Each row comes from the steps of one path. Every step used is in the known rows, and no mark comes twice. Write the path behind each row, first mark first.
Known rows
kizev -> getuv -> nula: [ -2  -4   3  -1  -1 -12   1   8  -3  -8   2   2  -2   9  19  -2  -1   7
  -1   0  -2  11 -21]
tufer -> kizev: [  2  -4  -2   1  -3  -1  -4   4  -3   2  -9  -6  -8   2  -3   0  -4  -7
  -2 -21   3   3 -10]
nula -> getuv -> pamip: [-2  0  3 -2  6  0  1  2 -5  7  4 -2 -2 -2 -8 -1 -1  0  0 12  1 -1  7]
vumel -> nula -> getuv -> pamip: [-3  3 -3 -6  2  3 -4 -2 -3 -1  8  2  1 -1  1 -4  0  0 -5 -9 -2  1  2]
nula -> getuv: [-4  0  0 -3  4  1 -3  6 -1  6  0 -4 -6  1  0  0 -6 10  2  0  7  3  2]
pamip -> tufer -> kizev -> getuv -> nula: [ -1  -2   8   1  -5  -8   3   0  -3 -10  -3  -4   3   5  11   1  -5   2
   0   5   0  14 -18]
nula -> getuv -> kizev: [-6  3  5 -2  4  6 -2  9 -7 11  5 -9 -5  0 -7  0 -2 17  3  8  1  2 15]
tufer -> nula: [ 3 -6 -5  5 -2  9 -1  4  0 -1 -8  0 -6  3  5 -1  1 -1  1  1  1 -7  6]
tufer -> nula -> getuv -> pamip -> vumel: [  1   0  12  -3   0   9   6  -4  -3  15   1   7   7  -4 -11   4   3   7
   4  14  -5  -5  26]
vumel -> nula: [  0  -2 -14  -2  -3   0  -9   3   4  -8  -1  -1  -7   4  15  -6  -1  -4
  -5 -29   1  -3  -9]
getuv -> pamip -> vumel -> kizev: [  2   0 -10  -1   1  -4   2  -3   4   4   5   8   1  -4  -6   0   9  -6
  -1  -8  -1  -3   5]
tufer -> nula -> getuv: [-2 -1  4  2  2  7 -1  3 -4  5 -5  0 -2  0 -3  1 -3 13  3 11  4  0 11]
tufer -> pamip -> vumel -> nula -> getuv -> kizev: [ -7  10   5  -6  -3   8   0   2  -1  13   6   0   6   1  -6   4   0   6
   3 -32  -8   2  13]
kizev -> getuv -> pamip: [  4  -6   5   2   2  -5   0   3  -2  -3   1   1  -3   4   4  -1   4  -7
  -2  13  -7  -7 -14]
getuv -> pamip -> tufer: [  4  -2  -6   2   2   5   3  -1   5   0   0  -4  -4  -1   2  -2   0 -17
  -1  16   0 -12   9]
pamip -> vumel: [  4  -6  -3  -6  -3  -3  -1   2   6   8  -4   0  -5   2   8   0  -1  -2
   2 -19   1  -8   4]
vumel -> kizev -> getuv -> pamip -> tufer -> nula: [  3   0  -4  13   1   5   3  -6   3 -14   0   6   6  -2  -2   0   9  -3
   1  36  -3  -3  -2]
getuv -> pamip -> vumel: [  6  -5  -1  -5  -1   0   3  -1   3  10   1   3   0  -1  -1   1   4 -11
  -1  -7  -5 -11  11]
vumel -> kizev -> getuv -> pamip -> tufer: [  3   2  -6   8   4  -4   0  -3   5 -14   4   2   3  -2   4  -1   6  -7
  -1  24   0  -1 -13]
vumel -> nula -> getuv -> pamip -> tufer: [-2  6 -4 -4  2  6 -2 -5  3 -4  9 -2  3 -4  2 -2 -1 -4 -3  5  1 -4 11]

Which path is each row?
[-1  2  1  3  1 12  2 -1  1  1 -5 -3  0 -2 -2  2 -5  8  5 25  7 -4 18] | pamip -> tufer -> nula -> getuv
[  1  -1  -4   6   4  -9  -2   0   0 -10   4   6   0   0   0  -2   8  -1
  -2  11  -3   2 -19] | vumel -> kizev -> getuv -> pamip
[ -5   4   0   2  -6 -18   5   0   2  -5   2  13   9   6   5   3   5   4
   2 -18  -4  14 -26] | tufer -> pamip -> vumel -> kizev -> getuv -> nula
[  3  -3   7   2  -3  -3  -1  -1   1  -8  -9  -9  -2   3   6   2  -6  -5
   1   2   0   0 -17] | pamip -> tufer -> kizev -> getuv
[-2  7  3 -3 -1  6 -2 -9 -3 -3  4 -6  5 -5 -7 -1 -3 -5 -4 -8  1  4  7] | vumel -> nula -> getuv -> pamip -> tufer -> kizev
[  0   5   7  -1   2   5   3  -5  -3   6  -1  -8   3  -6 -18   3  -5  -5
   1  14   3   2   9] | nula -> getuv -> pamip -> tufer -> kizev
[  4   0   1   2  -1   3   3  -3   0   1  -6  -7  -1  -3 -11   1  -2 -17
  -3   1   0  -3   5] | getuv -> pamip -> tufer -> kizev
[ -1   4   3   2   1   5   5  -7  -3   7   4  11   9  -8 -17   3   9  11
   2  14   1   3  22] | tufer -> nula -> getuv -> pamip -> vumel -> kizev
[  1   0 -13  -1  -2  -6  -1   0   8   1   0   5  -3  -2   3   0   4   2
   2 -18   5  -1  -1] | pamip -> vumel -> kizev
[ -5   6   0  -7  -4  -2  -1  -3   4   7   0   5   6   1  -4   2  -4  -1
   1 -43  -2   0  -3] | tufer -> pamip -> vumel -> nula -> getuv
[  2  -6   7   2  -3  -8  -4   3  -3  -4  -9  -5  -4   5   1   2  -4  -1
   0 -13  -2   4 -23] | tufer -> kizev -> getuv
[ -2  -4   9  -1  -6 -12   0   5  -8  -7  -2   0   2   7   7   0  -2   5
  -2  -7  -3  18 -26] | tufer -> kizev -> getuv -> nula
[  6  -2  -3   7   0  14   4  -3   2   0  -4   0  -1  -2  -1   0   3 -12
   1  27  -3 -12  16] | getuv -> pamip -> tufer -> nula
[ 0  3  2 -2  5  5  3 -1  2  5  4 -5  0 -4 -4  0 -4 -1  1 23  4 -5 15] | nula -> getuv -> pamip -> tufer
[ -3   3  -1 -10  -2   0  -5  -3   4   5   5   2   2   0   9  -1  -2  10
   0 -28   1   1   7] | pamip -> vumel -> nula -> getuv
[ -1  -2  -7   6   2 -10  -5   4   2 -12  -1   3  -5   3   9  -2   2   6
   0  -1   3   4 -24] | vumel -> kizev -> getuv
